Each row comes from the steps of one path. Every step used is in the known rows, and no mark comes twice. Write the path behind each row, first mark first.
(in the rows, 128 means zero)
Known rows
tefud, mivuva: [114 120 130 145 105 148  98 134  93  91 111 136 150  97 116 128 167 129
 116 138 105 127 113  80 109 116 155 125 139 149 136 141 114 125 107 175
 144 109 116 106  94 144 126  99 137 150 136 112 104 133 132 118 115 146]
zakom, mivuva: [129 110 132 142 135 111 102 150 103 102 115 130 134 146 118 129 128 119
 118 173 112 124  88  96 113 122 154 128 121 153 107 125  82 131 114 136
 146 118 117 148 178 133 129 117 130 132 138 128 121  93 137 122 114 110]
sedun, zakom, mivuva, ruzogig: [144 128 133 126 130 115  88 134 121 105 162 116 115 134  93 112 108 105
 111 160 122 122  86 127 116 118 151 181  56 163 104 124  55 163 129  98
 136 114 127 154 184 140 135 134 140 100 155 113 141 127 141  97 110 124]
zato, mivuva, zesem: [135 101 125 128 125 132 147 143 110 116 101 139 141 117 149 118 180 127
 105 118 122 138 125  93 106 132 167 113  97 171 136 137 102 115 144 108
 144 119  94  89 119 163 126 145 128 144 141  95  44 130 133 130  99 100]
sisev, mivuva, ruzogig: [113 133 125 113 109 159 124 130 135 119 128 111 129 112 121 115 152 118
 141 124  81 138  77  95 112 123 158  96 131 113 146 142  98 150  78 164
 150 117 119 132  76 142 121 126 118 125 163  78 114 152 136  99 112 174]
ruzogig, mivuva, sisev: [122 138 128 152 113 125 128 141 130 117 117 123 124 126 139 137 141 127
 149 146  70 138 130 123  91  94 159 111 123 164 119 145 147 141 106 200
 147 120  96 176  79 123 119 124 122 125 134  97  87 184 141 106 108 129]
tefud, mivuva, sisev: [113 122 136 150 121 147  97 150  97 104 122 136 136  94 114 129 175 125
 146 122  89 139 125  75  97  92 146 126 113 164 124 146 109 132  96 207
 154 111 106 150  76 136 115  87 129 131 127  70  90 172 114 119  99 167]
gono, mivuva: [117 126 144 132 107 128 162 145 104 104 110 133 161 134 129 145 109 129
 106 163 126 126 107 108 119 117 162 102 136 135 140 141 129 132 106 161
 130 122 101 156 100 129 151  94 116 155 137 146  89 106 133 113 118 122]
sedun, zakom, mivuva, tefud: [130 118 124 118 140 129  66 148 108 107 148 143  98 134 113 123  73 122
 121 186 124 124  83 127 119 110 140 174  52 130 113 118  98 130 158 122
 145 131 139 131 165 134 137 131 147 111 142 145  91 106 142 111 114 133]
sedun, zakom: [135 124 117 182 110 131 103 147 100 123 127 108 132 140 112 123 110 137
 114 175 139 116 116 130 108 116 148 115  76 168 131 133  72 140 140  96
 152 112 122 116 126 132 155 114 143 138 143 157 108 104 143 103 120 111]
ruzogig, mivuva, zato: [139 127 125 132  89 119 121 124 128 122 121 137 147 135 155 144 130 133
 146 164  51 132 124 147 101 155 172  74 145 157 147 132 153 120 135 175
 119 115 104 137 112 136 123 126 127 122 134 129  84 140 147  99 114 101]
naseme, mivuva, sipu: [142 114 113 122 133 140 104 156 107 115 132 160 111 160 125 135 164 131
 116 114  98 129 110  89 124 146 134 136 131 147 135 126 160 134 142 140
 161 127 123 130  22 154 144 143 119 145 143 166 163 137 144 126 107 103]
rivasup, mivuva: [115 126 123 158 124 131 101 139 121 121  97 130 108 131 141 132 134 136
 122 138 132 129 107  85 107 111 166 104 106 154 147 131 108 141 102 154
 162 136 126 118 107 137 151 116 131 153 157 117 116  73 140 107 123 109]
gono, mivuva, sipu: [130 130 152 135 121 151 162 149 112 104 132 162 171 131 124 145 114 124
 110 117 102 131 103 108 122 143 151 124 141 152 146 137 141 133 126 165
 138 121 111 169  93 130 162 119 117 160 134 172 146 137 141 111 112 128]
zesem, mivuva, naseme: [121 131 119 117 137 138 133 153 146 109  63  88 129 162 126 128 205 141
 144 123  98 127  83  91 103 135 162 156 141 167 143 154 133 130 135 139
 154 113 113 103 103 147 154 118 130 121 144 142  69  98 119 117 115 129]
naseme, mivuva: [133 102 105 138 117 118 110 150 101 112 107 126  98 162 127 138 156 134
 109 159 116 122 117  89 117 119 147 112 138 135 128 131 155 132 121 134
 153 125 113 121  39 150 133 125 114 147 148 142 105 102 140 129 113 103]
zato, mivuva: [137 114 121 147 107 131 130 148 103 102 112 145 131 131 145 122 145 107
 128 161 125 120 138  91 115 121 181 126 114 155 132 129 133 119 114 131
 132 118  98 107 116 151 136 150 111 143 145 107  68 116 129 121 110 102]
puze, mivuva, ruzogig: [111 125 130 116 113 144 107 122 128 102 129 127 124 126 117 135 136  86
 118 125 124 129  91  87 114 135 161 139 173 121 139 145 119 141  93 117
 123 118 116 158 106 146 105 132 112 125 150 134 126 152 144  97 110 183]
zakom, sedun: [109  91 157 199 128 123 107 157 110 125 114 115 140 122 103 136 134 138
 117 139 120 130 119  94 108 108 161 120 144 124 121 143 110 126 125 140
 140 119 110 105 109 139 123 108 119 141 128  85  98  89 142 122 118 142]
sipu, sedun: [138 108 126 158 121 142 140 157  96 138 110 100 117 140 148 143 145 140
 103 145 108 119 102 117 103 101 142 117 137 147 134 146 134 135 100 145
 138 119 106 142  74 115 138 153 136 139 160 151 121  68 139 106 119 150]
rivasup, mivuva, zakom: [116 128 120 181 132 129  99 138 130 141  83 141 111 130 134 129 127 138
 126 103 145 136 115  98 110 136 160 136  70 163 160 140  93 130 103 118
 164 137 129 127 137 122 149 135 137 129 150  68 136  24 134 113 123  98]
sedun, zakom, mivuva: [141 121 124 149 131 109  87 148  97 101 133 117 134 149 109 118  82 121
 111 183 136 118  95 128 109 114 142 166  71 175 106 116  65 140 141  88
 146 114 130 133 207 132 143 113 150 127 138 151 135  95 145 108 114  86]
sipu, mivuva: [128 123 113 145 113 137 115 141  92 116 127 124 136 140 125 136 160 118
 120 142 133 124  94  63 103 114 137 124 168 155 113 144  88 113 120 151
 125 118 114 135  78 118 144 119 135 143 167 144 106 137 140 101 107 131]
sipu, sedun, zakom, mivuva: [154 118 127 139 139 120  99 160  86 118 139  95 119 148 132 127  78 121
  90 160 127 119  92 150 104  91 129 196  73 166 108 118  97 143 133  93
 139 117 126 153 197 116 146 148 164 123 155 163 167  63 142 102 116 107]
naseme, mivuva, rivasup: [116 111 104 119 128 110 131 159 107 115 124 140 104 168 114 143 192 127
  92 136 120 133 121  84 116 146 121 109 175 142 132 130 190 134 125 107
 164 117 125 116   4 147 139 133 107 134 138 125 120 155 131 143 112 117]
sipu, sedun, zakom, mivuva, gono: [170 104 144 110 135 131  65 147  86 141 145 112 121 129 148 133  90 115
  65 153 119 115  88 163 108 114 136 220  38 194 109 115  79 122 132 124
 149 120 119 166 232 115 178 147 180 106 159 154 174  76 121  97 116 111]
mivuva, zato: [137 102 124 148 101 122 116 143 104 132 119 143 142 146 137 142 147 136
 157 166  83 130 103 117 107 160 165  62 127 156 151 133 108 118 126 148
 133 116 104 130 112 133 122 106 121 121 134 142  79 101 131 113 111 129]
puze, mivuva: [110 126 122 144 113 135 106 136 110 105 103 125 138 131 132 138 117  98
 117 154 139 125  99  95 109 132 152 114 184 133 138 137 124 116 109 108
 133 116 120 143 125 141 117 115 122 153 136 171 122 117 145 107 117 141]
zesem, mivuva, sisev: [113 119 125 152 128 117 136 160 142 139  94 110 117 143 119 133 175 119
 165 125  99 131 121 100  99  89 156 121  93 170 132 145 126 120 114 175
 164 115  99 115 116 132 135  99 136 112 140 127  97 135 113 122 106 157]
sisev, mivuva, zakom, sedun: [ 98 111 142 192 126 139 105 154 117 147  96 118 159 111 107 121 108 136
 137  92 114 147 103 108 103 124 152 135 105  99 147 148 105 110 107 112
 152 120 129 114 145 128 124 120 129 129 126  15 133  68 132 123 120 140]
tefud, mivuva, rivasup: [ 97 126 129 132 117 140 123 147  96  92 131 142 150 101 102 135 197 119
  97 112 107 136 118  69 109 138 130 118 181 159 139 141 151 123 113 146
 158 100 126 105  64 137 133 102 124 142 125 100 115 190 127 130 113 157]
naseme, mivuva, gono: [153  90 120 102 117 133  78 141 101 134 109 142  97 145 143 144 174 130
  88 147 113 117 106 103 124 151 155 139 107 159 130 127 145 112 124 159
 167 129 108 130  76 151 170 121 134 129 148 128 111 113 117 127 114 103]
sisev, mivuva, gono: [126 114 129 107 105 169  84 133 115 137 106 128 142 105 152 128 153 128
 112 138  89 126  81 109 112 144 158  99 114 139 151 131  99 104  90 176
 172 121 115 126 151 132 169 109 147 136 146  99 122 133 119 104 120 136]
zesem, mivuva, sipu, sedun: [138 123 130 119 139 157 153 159 130 146 112 117 129 140 143 141 173 119
 119  79  87 122 107 119 106 111 137 168 123 165 149 141 175 121 139 153
 149 120 117 101 112 128 158 165 165 129 159 202 193 108 134 109 113 156]
naseme, mivuva, ruzogig: [137 108 113 108 119 127 114 138 120 113 133 127  84 149 115 131 178 116
 114 128 104 127 106  88 124 128 153 130 122 128 124 134 146 157 106 135
 143 127 111 135   7 157 120 133 106 115 161  98 113 136 137 121 107 140]
ruzogig, mivuva: [131 133 124 150 100 131 127 128 125 110 108 120 136 127 141 135 128 133
 117 164  84 124 124 122 105 115 167 103 149 156 127 139 143 135 120 168
 138 118 107 138  90 134 133 138 128 143 140 131 103 135 157 102 124 104]
zato, mivuva, sisev: [131 115 129 147 121 128 124 162 114 115 125 151 122 130 141 122 147 106
 159 141 112 133 142  87 104  94 168 134  86 170 124 132 124 124 101 161
 140 121  87 150 100 145 121 143  96 123 139  75  53 150 116 124  97 127]
tefud, mivuva, zakom, sedun: [104 101 158 204 129 136  88 147  98 122 102 141 159  83  88 129 144 130
 112  81 124 140 135  94 109 127 154 185 109 129 134 155 110 112 125 136
 138 114 121  99 132 135 114 102 140 125 112  13 134  73 128 131 117 147]

Which path is each row?
[117 117 122 127 121 124 149 157 111 102 134 157 133 136 128 129 177  97
 113 137 122 130 139  79 113 143 155 125 168 164 139 130 172 118 117 101
 142 111 110 104  92 147 141 156  99 128 136  89  84 165 126 134 109 116] => zato, mivuva, rivasup
[128 147 122 115 119 142 125 133 128  93  88  95 136 145 144 130 166 150
 123 146  63 134  91 113  98 149 166 144 163 169 130 151 157 149 130 173
 144 117 111 164  63 143 136 141 115 131 142 107  60 137 148 102 119 104] => ruzogig, mivuva, naseme
[148 145 128 152 142 164  98 150 112 142 149 131 104 132 151 126  95 134
  99  86 127 128 114 140 102 103 133 204  58 183 159 119 117 149 142 123
 158 135 146 138 109 116 180 172 168 148 172 172 214  79 147  85 116 109] => rivasup, mivuva, sipu, sedun, zakom
[122 125 139 158 117 123 170 143 109 122  94 141 162 135 122 145 101 130
 113 134 139 133 110 124 119 145 156 123 105 143 148 150 127 126 110 120
 133 123 102 166 133 118 154 106 122 131 129 104 113  62 130 117 121 113] => gono, mivuva, zakom
[109 129 132 169 137 128 101 151 129 128 108 133  97 127 137 132 142 130
 153 120 121 141 115  85  96  84 151 117  81 177 140 134 103 145  91 184
 172 135 116 159  79 128 137 109 121 132 152  77  96 107 126 110 108 132] => rivasup, mivuva, sisev
[138 120 121 116 130 149 130 154 114  85  92 123 131 148 146 116 179 125
 137 142 110 130 108  79 112 148 177 171 133 172 137 139 137 136 122 134
 135 118 101 138  92 161 143 156  91 129 147  90  25 119 124 118 106  97] => zato, mivuva, naseme
[116 137 122 132 121 172 119 151 117 123 123 137 159 118 133 120 144 127
 145 107  74 138  80  91 110 145 136 100 138 135 157 130 107 126 115 161
 170 117 133 132  89 134 144 137 130 157 144 142 167 159 141 107 110 137] => sisev, mivuva, sipu
[112  93 153 223 137 118 112 158 118 146  98 126 140 125  95 135 126 138
 123 107 134 136 120 105 108 132 157 144 100 133 128 155 101 118 129 100
 145 122 115 118 139 123 121 122 123 117 122  33 120  50 140 127 122 131] => mivuva, zakom, sedun
[134 131 113 114 136 150 120 149  99  97 105 103 136 159 130 131 193 139
 130 122 116 134  65  57  98 142 138 163 187 172 115 156 100 129 128 152
 130 120 118 167  52 128 150 128 116 133 167 122  67 137 131  98 102 127] => sipu, mivuva, naseme
[160 110 140 125 130 123  49 137  98 122 139 135 130 129 125 127  99 113
  87 173 124 117  89 142 117 139 152 188  39 197 105 113  53 118 141 114
 158 118 123 146 251 133 180 104 165 109 138 137 148 112 124 105 115  91] => sedun, zakom, mivuva, gono
[ 99 124 115 108 116 171 105 146 126 123 110 137 117 109 140 126 125 139
 147 152  85 135  71  94 116 117 141  93 123  80 158 135 133 115 110 181
 157 133 133 116  68 137 124 132 128 141 149 108  66 128 137 114 116 179] => sisev, mivuva, tefud
[112 108 132 140 121 147 112 132  98 109  96 124 157  80 123 124 213 148
  94 104 100 143 104  81 100 128 138 104 116 167 135 151  87 120 138 154
 155 109 110  87  95 158 119  98 157 157 130 101  81 145 128 127 103 141] => tefud, mivuva, zesem
[120 118 116 166 124 116 140 147 142 148  66 119 134 150 114 134 159 123
 141 108 129 125 116 113 110 138 161 135  82 162 151 151 122 110 128  98
 158 117 113  89 163 128 149 128 152 106 139 115 136  57 120 123 122 122] => zesem, mivuva, zakom
[104 100 149 198 139 106 120 154 144 157  81 115 136 131  92 135 140 120
 136  84 137 133 134 115 105 120 166 170  87 134 135 156 132 102 140  96
 147 119 117  66 178 137 136 116 147 105 121  63 140  46 124 133 122 133] => zesem, mivuva, zakom, sedun
[100 107 151 190 136 122  92 146 115 132 100 132 147 119 102 141  95 102
 113  94 158 142 123 110 107 142 148 180 157 114 140 153 116 102 123  66
 128 122 128 134 167 133 108 125 118 129 117  77 149  61 143 121 120 144] => puze, mivuva, zakom, sedun
[142 108 117 132 102 129 112 135  88 127 142 146 148 147 142 144 157 116
 150 146 102 131  93  91 100 150 147  97 171 165 135 137 103 100 131 156
 107 119 109 145  95 123 134 108 127 123 158 144  98 136 131  95  99 129] => sipu, mivuva, zato
[152 114 143 124 160 146 113 164  96 113 141 140 134 141 142 137 124 116
 104 112  82 130  77 115 109 126 123 193 129 170 116 122 123 134 128 148
 143 125 123 170 151 119 138 174 145 130 156 173 208 108 144 112 107 128] => zakom, mivuva, sipu, sedun
[116 120 151 203 121 117 110 138 133 138 101 126 147 116 113 136 105 131
 115 103 108 140 139 134 101 123 168 162 118 131 125 151 147 120 140 131
 130 122 113 122 133 126 120 142 132 118 120  31 123  86 154 117 126 108] => ruzogig, mivuva, zakom, sedun
[149 107 128 128 157 115 124 153  86 134 127  89 134 135 138 124 115 140
  69 124 125 136  83 152  92  96 110 182  52 185 105 127  58 135 161  77
 147 119 124 134 189 127 138 148 185 128 151 151 139  87 139 111 106 110] => sipu, sedun, zakom, mivuva, zesem
[138 112 126 142 146 105 101 145 100 118 119 108 144 136 112 116 119 139
  86 145 131 139  83 132 100 120 128 142  47 190 103 126  34 136 172  68
 157 118 125 119 200 144 138 115 169 134 135 139 114 110 139 120 106  88] => sedun, zakom, mivuva, zesem
[126 138 131 154 138 154 101 145 131 123 124 159 121 125 140 132 152 131
 128  90 110 135 106  83 116 133 156 133 106 170 157 127 108 140 123 166
 168 137 138 130  93 135 160 142 131 156 154 139 175 108 145 105 114 110] => rivasup, mivuva, sipu
[129 125 125 142 117 123 140 123 126 124  93 109 147 115 148 133 181 152
  96 124  81 143 111 123  96 126 149  87 135 165 131 150 118 132 148 151
 147 120 103 109  93 146 121 137 154 148 137 116  76 148 156 117 115 106] => ruzogig, mivuva, zesem
[ 99 122 119 105 122 160  83 136 117 109 114 150 105 122 139 144 108 104
 128 152 129 128  86  88 120 129 144 131 169  93 151 139 157 109 119 143
 132 133 129 140  95 145 111 139 118 141 139 166  79 128 149 107 115 191] => puze, mivuva, tefud
[132 137 120 171 106 124 125 130 132 129  88 129 142 133 134 134 123 137
 121 127  95 132 126 135 104 142 163 121 113 161 136 149 138 130 125 127
 142 122 109 144 127 120 133 153 139 119 132  81 126  94 152 109 126  96] => ruzogig, mivuva, zakom
[137 120 140 134 151 136  99 157 106 100 131 158 146 145 117 129 135 117
 121 130  88 131  80  89 119 148 142 153 126 175 112 122  97 131 137 144
 152 121 127 159 162 136 137 138 130 135 137 157 184 130 148 117 108 110] => zakom, mivuva, sipu
[156 122 138 110 137 128 105 142 104 123 166  95 107 138 116 121  99 105
  93 142 116 123  84 146 108  94 135 214  59 162 105 123  81 164 117 103
 126 118 123 167 163 122 134 163 150  95 172 122 167 104 137  91 109 149] => sipu, sedun, zakom, mivuva, ruzogig
[ 94 128 119 132 124 129 123 144 116 102 125 134 137 135 119 148 154  90
  98 124 138 134 103  82 109 157 127 111 228 144 144 139 162 115 111  87
 144 111 132 144  93 133 123 124 111 144 126 160 137 172 138 121 117 160] => puze, mivuva, rivasup
[111 142 124 135 110 122 150 138 130 107 127 131 138 132 125 143 171 124
  97 139  87 137 124 113 101 139 142  96 192 158 131 140 182 136 124 141
 147 111 118 132  70 129 136 141 123 133 132 116 112 191 151 117 121 125] => ruzogig, mivuva, rivasup
[166 107 128 126 125 106  94 150  82 133 156 123 131 159 148 133  75 123
 120 165  95 126  94 175  97 124 136 170  72 175 127 112  99 126 144 106
 116 117 121 159 207 118 140 138 156  98 152 165 154  69 135  99 106 104] => sipu, sedun, zakom, mivuva, zato
[140 146 116 134 124 180 121 159  98 140 148 110 144 121 147 117  92 132
 116  95  90 130  92 148  99 115 114 167  87 151 157 125 118 135 131 122
 158 115 143 141 105 118 165 170 170 145 163 170 210 128 147  87 111 136] => sisev, mivuva, sipu, sedun, zakom
[109 128 117 166 121 133 107 136 118 123  88 136 142 138 123 139 109 104
 122 118 151 132 103 105 111 158 147 137 144 143 150 148 109 111 114  71
 135 122 122 156 157 127 117 135 126 130 130 123 143  77 142 111 119 134] => puze, mivuva, zakom
[144 134 120 125 152 124  92 154 105  85 114  94 132 166 111 113 117 139
 116 164 113 128  64 120 104 143 144 208  85 183 106 127  71 154 151  92
 151 115 134 167 176 141 152 114 132 117 139 128  94 100 135 108 110  83] => sedun, zakom, mivuva, naseme
[141 131 154 121 132 164 184 160  94 122 135 143 159 126 148 153 107 124
  90 100  99 131  96 127 116 121 131 155 151 149 151 138 170 136 117 169
 125 124 109 183  70 113 161 153 134 152 153 186 176 108 137 103 111 146] => gono, mivuva, sipu, sedun
[137 144 130 143 117 152 125 136 131 112 130 148 148 126 142 134 144 130
 121 119  63 131 116 119 110 144 157 128 147 166 136 134 152 139 143 170
 147 118 116 146  79 133 140 156 134 147 138 159 157 166 166 100 114 109] => ruzogig, mivuva, sipu
[112 116 132 125 145 105 121 159 112 102 135 138 136 148 103 139 161 109
 103 145 111 136  83  90 109 145 128 131 166 158 110 127 127 130 114 110
 157 112 129 146 148 128 136 122 118 122 130 120 136 154 130 133 113 126] => zakom, mivuva, rivasup
